What can hang from each mark
Z_600: Z_669
Z_752: Z_669
Z_669: Z_292 Z_752 Z_836 Z_960
Z_174: Z_292
Z_607: Z_600
Z_180: Z_836
Z_653: Z_669
Z_960: Z_337
Z_836: Z_180
Z_292: Z_669

Each row was made from one small tree. Brackets hold a mark, then the marks that hang from it, in the order of their numbers. Every link used is in the known rows. Write each row's tree.
Known rows
(Z_752 (Z_669 Z_292)):  0.21 -0.96  4.81 -2.15 -0.59 -1.12  1.07 -0.14 -1.18  0.55  4.06 -0.05  1.61  1.62  1.15 -0.46 -1.43  0.26 -2.75  0.85  0.61  3.84 -1.36
(Z_292 (Z_669 Z_752 Z_960)): -1.48  3.47  0.39  1.81  1.57  0.41 -3.09 -0.53 -0.49 -1.19  4.29  2.66 -0.63  1.18  5.17 -0.86  0.43  0.83  0.98  1.19  0.10 -0.01  2.55
(Z_669 Z_292 Z_752):  0.04  1.26  0.63  0.50  3.87 -1.21 -0.51  1.18  0.16 -0.37  2.52  0.87  1.41  0.53  1.24  1.05 -0.93  0.45 -1.77 -0.61  2.23  0.25  1.53
(Z_180 Z_836): -0.18 -0.02 -3.56 -0.30  0.68 -0.36  0.54  0.91  0.86  0.30  4.55 -3.17  0.00  2.25 -2.47  0.30 -0.15  1.11 -1.70 -0.47  1.80  0.92  1.82
(Z_607 (Z_600 (Z_669 Z_292 Z_836 Z_960))):  1.94 -4.25 -1.88 -1.35 -0.46 -0.03  1.71  0.52  2.15  0.84 -0.57  2.51  2.77 -2.25 -6.52  0.05 -0.48 -0.21  2.63  1.71 -0.92 -2.13  1.17
(Z_669 Z_292 Z_836 Z_960):  0.36 -3.24  0.06  0.01 -0.17 -2.40 -0.12 -0.36 -0.02 -0.04  0.85  2.03  1.33 -0.48  0.90 -0.06 -0.17  0.13  0.97 -0.33 -1.69  0.58  0.85
(Z_600 (Z_669 Z_292 Z_836 Z_960)):  1.61 -3.64 -7.10 -0.94 -0.81 -1.07  0.83 -0.60  1.69  0.55  0.46  2.34  1.94 -0.83 -2.36 -0.21  0.14 -0.16  0.79  0.40 -1.65  0.78 -0.97
(Z_653 (Z_669 Z_752 (Z_836 Z_180) Z_960)):  1.14  1.32  0.07  2.45  0.34  1.28  1.13  1.31 -1.48 -1.08 -8.49  1.95  0.58  0.01 -0.07  0.69  0.16 -1.41  1.83 -2.52 -1.77 -3.14 -1.21
(Z_174 (Z_292 Z_669)): -2.16  0.98 -0.02  0.20 -2.14 -1.40 -2.90  2.98 -1.98 -0.58  7.16 -0.42  2.68  0.58  4.00 -0.70 -0.03  1.54 -2.78  3.84  1.87  2.46  0.36
(Z_653 (Z_669 Z_836)):  1.06 -0.55  0.85 -0.55 -3.12  3.19  0.30 -0.01 -2.91 -0.14 -1.64 -2.60 -0.83 -0.68 -0.46  1.27 -1.05 -0.45 -1.84  0.60  0.26 -0.30  0.31
(Z_669 Z_752 Z_836): -0.24  0.93 -3.05  1.39  0.50  3.04  0.45  2.58  0.06  0.29 -1.57 -1.64 -0.80 -1.16 -0.95  0.57 -1.46 -0.32 -1.36 -0.66  0.20 -1.95  1.82
(Z_836 Z_180): -0.29  0.03 -2.24 -0.37 -1.21 -0.47 -0.48  1.43  0.25  0.36 -0.57 -1.67  0.43  1.22 -2.79  0.62  0.05  0.67 -0.50 -1.70  1.98 -1.92  0.05
(Z_600 (Z_669 Z_292 Z_836 (Z_960 Z_337))):  1.58 -2.37 -5.50 -1.91 -0.41 -0.65  0.40 -2.83  2.62  0.82  1.01 -0.38 -1.01 -1.29 -2.67  0.18  1.47  0.07  0.80  1.49 -0.02  1.64 -1.80
(Z_292 (Z_669 Z_752 Z_836)): -1.96  1.50 -2.11  1.69 -0.79  2.90 -0.57 -0.11 -1.43 -0.15  1.56 -1.70 -0.65 -1.27  3.11  0.25 -0.84 -0.04 -1.32 -0.06  0.49 -1.45  1.99
(Z_292 (Z_669 Z_752 Z_836 Z_960)): -1.59  1.49 -1.36  2.25  0.23  1.51 -1.75 -0.48 -0.62 -0.73  0.94  1.39 -0.71 -0.71  4.68 -0.83 -0.11 -0.04  1.24  0.17 -1.42 -0.77  2.51
(Z_292 Z_669): -1.75  1.11 -0.61 -0.90 -2.07  0.95 -2.91 -1.92 -1.41 -0.02  6.55 -1.67 -0.97  0.88  3.78  0.05 -0.07  1.38 -1.70  1.89  2.18  0.38  2.13
(Z_607 (Z_600 (Z_669 Z_836 (Z_960 Z_337)))):  1.53 -1.07 -1.93 -1.74 -1.70  3.28  0.90 -0.95  3.27  1.22 -0.96 -2.35 -2.53 -2.44 -8.89  0.07  0.87 -0.35  2.19  2.77  0.33 -2.60  0.68
(Z_960 Z_337): -0.30  2.07  0.20 -2.08 -0.46  1.30 -2.04 -1.65  0.75  0.16  3.91 -4.63 -4.08  0.71 -1.42  0.69  0.65  0.88 -2.46  1.90  3.37  0.82  0.92
(Z_653 Z_669):  1.18  1.49  2.16 -0.91 -1.65  2.09 -1.08 -0.41 -2.81 -0.65  1.24 -1.31 -0.63  1.25  0.17  1.15 -0.75  0.27 -2.71  1.37  1.74  0.80  0.37
(Z_174 (Z_292 (Z_669 Z_752 Z_960))): -1.96  3.61 -0.35  2.59  1.61 -1.89 -2.86  4.00 -1.04 -1.81  4.76  4.08  2.63  0.96  5.67 -1.51  0.38  1.04 -0.16  2.85 -0.26  2.20  0.78
(Z_752 (Z_669 (Z_836 Z_180) Z_960)):  0.08 -1.57  1.38 -0.20 -3.23  0.19  1.99  1.13 -0.25  0.72 -4.43  0.69  0.43  0.71 -1.25 -1.74 -0.47 -0.78  1.58 -2.16 -3.28 -0.39 -2.45
(Z_669 Z_752): -0.15  3.04 -1.78  1.11  1.95  1.77 -1.13  2.36  0.24 -0.46  1.67 -0.41 -0.44  0.66 -0.39  0.61 -0.94  0.52 -2.18  0.00  1.78 -0.88  2.16

Write each row's tree
 0.27  4.47 -0.02  0.57  3.38  0.72 -2.07 -0.55  1.57 -0.90  1.57 -0.47 -3.98  0.99  0.07 -0.06  1.20  0.50  0.51  1.15  1.24  0.28  1.05 -> (Z_669 Z_752 (Z_960 Z_337))
 0.23 -3.60  3.23 -0.69 -1.80 -2.72  2.56 -0.10 -0.41  0.66 -3.64  2.21  2.80  0.56  0.06 -1.39 -0.34 -0.86  1.58 -2.43 -2.91  0.79 -3.11 -> (Z_752 (Z_669 Z_292 (Z_836 Z_180) Z_960))
-0.54  0.43 -3.70  1.96  0.04  1.45  1.50  2.90  0.49  0.48 -5.70 -1.56  0.52 -0.78 -2.62  0.86 -0.72 -0.51  0.10 -3.31  0.36 -3.82 -0.21 -> (Z_669 Z_752 (Z_836 Z_180))
 1.23 -0.20 -4.65  0.71  0.09  5.24  2.18  3.06  2.38  1.05 -3.01 -1.24  0.87 -2.89 -8.56  1.05 -1.61 -0.60  0.16  1.02  1.19 -4.55  1.89 -> (Z_607 (Z_600 (Z_669 Z_752 Z_836)))
 0.34 -1.07  2.15 -0.75 -2.98  1.58  1.21  0.85 -0.59  0.55 -0.20  0.55 -0.67  0.34  0.63 -1.98 -1.10 -0.55  0.22  0.58 -3.39  1.99 -0.22 -> (Z_752 (Z_669 Z_836 Z_960))
 0.85 -3.06  1.95 -0.59 -2.06 -1.05  2.20 -0.82 -2.59  0.23 -5.09 -1.06  2.62 -0.44 -0.98  2.00 -0.24 -0.63 -0.72 -2.33  0.38 -1.64 -2.46 -> (Z_653 (Z_669 Z_292 (Z_836 Z_180)))
-0.44 -1.41 -1.81  1.48  1.74 -1.48  1.95  1.76  0.23  0.50 -4.72  0.12  2.55 -0.93 -1.42  1.28 -0.51 -0.40  0.24 -3.86  0.64 -2.60 -0.96 -> (Z_669 Z_292 Z_752 (Z_836 Z_180))
 0.33 -1.54  5.13 -2.22 -0.64 -1.21  1.53 -2.69  0.08  0.72  0.83 -0.78 -1.61 -0.09  0.90 -1.34  0.24 -0.47  0.04  1.36 -1.63  3.99 -2.26 -> (Z_752 (Z_669 Z_292 Z_836 (Z_960 Z_337)))
 1.63  2.07  4.34  0.74  3.68 -1.53 -0.63 -0.30 -1.84 -1.86 -0.26  4.46  1.99  1.49  3.06  0.91 -0.17 -0.24  0.23  0.45 -0.05  1.15  0.08 -> (Z_653 (Z_669 Z_292 Z_752 Z_960))
-0.24 -3.59  3.05 -1.36 -2.31 -1.34  3.18  0.40 -0.88  1.49 -3.18 -1.17  2.94  0.03 -1.30 -0.16 -1.13 -0.68 -0.96 -2.55 -0.84  0.46 -3.30 -> (Z_752 (Z_669 Z_292 (Z_836 Z_180)))
-0.36 -3.87 -1.16 -0.44 -1.27 -2.36  1.61  0.14 -0.36  1.15 -2.81 -1.14  2.56 -0.68 -2.47  1.19 -0.16 -0.03 -0.08 -3.15  0.58 -2.08 -1.18 -> (Z_669 Z_292 (Z_836 Z_180))
-2.59  0.66 -1.94  3.19 -1.09 -0.88  0.38  5.07 -1.09  0.05 -2.27 -0.28  3.54 -1.21  2.03 -0.21 -0.14  0.06 -0.64 -0.54  0.45 -1.39 -1.27 -> (Z_174 (Z_292 (Z_669 Z_752 (Z_836 Z_180))))
 0.20 -3.02  3.73 -1.78 -2.12 -0.12  2.44  0.03 -1.42  1.32  1.23 -1.13  1.47 -0.27  0.86 -0.70 -1.80 -0.35 -2.32 -0.19 -0.97  2.78 -1.61 -> (Z_752 (Z_669 Z_292 Z_836))
 0.63  1.34  0.46  1.06  4.51 -2.71 -1.03  0.84  0.54 -1.02  2.03  4.26  1.52  1.18  1.80  0.25 -0.18  0.46  0.71  0.21 -0.13  0.92  1.49 -> (Z_669 Z_292 Z_752 Z_960)
 0.36  0.31  3.37 -2.06  2.18 -3.00 -2.01 -3.03  0.97 -0.39  4.40  0.25 -1.99  1.14  0.66  0.03  1.54  0.81  0.37  1.68  1.35  2.71  0.16 -> (Z_669 Z_292 (Z_960 Z_337))
 0.31  2.17  5.09 -2.23 -0.57  0.73 -0.96 -1.56  0.46 -0.06  3.22 -1.36 -3.64  1.90  0.78 -1.92  0.73  0.26 -0.51  2.48 -0.11  3.65 -1.28 -> (Z_752 (Z_669 (Z_960 Z_337)))
 0.01 -1.39 -0.77  2.09  2.41 -3.05  1.19  1.19  0.93 -0.07 -5.19  3.34  2.61 -0.34 -0.14  0.34  0.27 -0.60  2.68 -3.47 -1.48 -2.37 -0.59 -> (Z_669 Z_292 Z_752 (Z_836 Z_180) Z_960)
 1.44  4.04  1.91  1.57  2.04  1.76 -1.45  0.97 -1.65 -1.92 -1.38  2.86 -0.82  1.49  1.70  0.41 -0.19 -0.36  0.17  0.88 -0.51  0.24  1.03 -> (Z_653 (Z_669 Z_752 Z_960))
 0.32 -0.69 -0.55  1.65  2.90 -1.66  0.26  0.92  0.42 -0.46 -1.05  3.21  1.48 -0.57  1.62 -0.23 -0.55 -0.42  1.15 -0.91 -1.73 -0.30  1.41 -> (Z_669 Z_292 Z_752 Z_836 Z_960)
 0.16 -1.83  1.30 -1.45  0.47 -1.98 -0.41 -2.88  0.87  0.15  1.43 -1.04 -1.84 -0.86  0.17  0.07  1.19  0.02  0.75  0.85 -0.09  1.25 -0.13 -> (Z_669 Z_292 Z_836 (Z_960 Z_337))
-0.10  0.41 -3.31  2.89  0.93  0.24  0.54  2.61  1.08 -0.30 -6.30  1.29  0.52 -0.34 -1.56 -0.12  0.20 -0.66  2.42 -3.00 -1.67 -3.25  0.36 -> (Z_669 Z_752 (Z_836 Z_180) Z_960)
 0.17  0.49  1.05  0.56  3.44 -1.19  0.18 -1.59  1.36 -0.39 -0.76  0.06 -1.78 -1.13  1.03  0.26  0.85 -0.37  1.01 -0.01 -0.13  0.50  0.19 -> (Z_669 Z_292 Z_752 Z_836 (Z_960 Z_337))
 0.53  0.49  7.17 -2.93  0.70 -2.23  0.28 -3.02  0.31  0.03  4.06  0.26 -1.36  1.91  1.71 -1.10  0.67  0.15 -0.58  2.04  0.11  4.77 -2.10 -> (Z_752 (Z_669 Z_292 (Z_960 Z_337)))
 1.54  1.60 -5.90 -1.80 -0.16  1.22 -1.35 -2.02  3.00  0.27  3.28 -0.95 -3.23  0.70 -3.61 -0.28  1.88  0.94  0.41  2.60  1.35  1.53 -0.69 -> (Z_600 (Z_669 (Z_960 Z_337)))
-1.65  4.93  1.46  0.37  2.16  0.69 -3.33 -3.32  0.45 -1.16  4.45 -0.32 -3.85  0.77  4.41 -0.34  1.86  0.81  0.73  2.41  1.58  0.53  1.48 -> (Z_292 (Z_669 Z_752 (Z_960 Z_337)))
-1.88 -1.55 -2.04  0.66 -3.18 -0.65 -1.24 -1.65 -0.84  0.15 -0.90  0.35  0.26 -0.11  2.37 -0.95  0.99  0.23  2.99 -1.33 -1.34 -2.34  0.25 -> (Z_292 (Z_669 (Z_836 Z_180) Z_960))
 1.20 -2.55  2.30 -1.26 -1.85  0.31  1.29 -1.16 -3.19 -0.07 -0.74 -0.86  1.27 -0.71  0.93  1.54 -1.09 -0.65 -2.28 -0.13  0.36  0.96 -0.81 -> (Z_653 (Z_669 Z_292 Z_836))
-0.41  1.90 -1.57  1.50  1.56  0.36  0.39  0.22  2.01  0.00 -5.88 -1.63 -2.62 -0.56 -2.42  0.07  1.50 -0.49  2.49 -2.09 -0.25 -2.93 -0.56 -> (Z_669 Z_752 (Z_836 Z_180) (Z_960 Z_337))
 0.24  0.27  3.58 -1.66 -2.49  2.23  1.04 -1.52  0.35  0.72 -0.09 -2.57 -3.71  0.02 -0.16 -1.71  0.12 -0.65 -0.09  1.61 -1.60  2.59 -1.45 -> (Z_752 (Z_669 Z_836 (Z_960 Z_337)))
-0.08 -0.83 -1.27  1.02  2.09 -0.09  1.05  1.40  0.01  0.18 -0.66  0.05  1.56 -1.29  0.30  0.98 -1.40 -0.31 -1.41 -0.95  0.57 -0.82  1.06 -> (Z_669 Z_292 Z_752 Z_836)
-2.10 -0.31 -0.08 -0.36 -2.68 -0.24 -1.22 -4.13  0.24  0.26 -0.90 -2.75 -2.90 -0.48  1.63 -0.53  2.54  0.19  2.48 -0.50  0.29 -1.66 -0.55 -> (Z_292 (Z_669 (Z_836 Z_180) (Z_960 Z_337)))
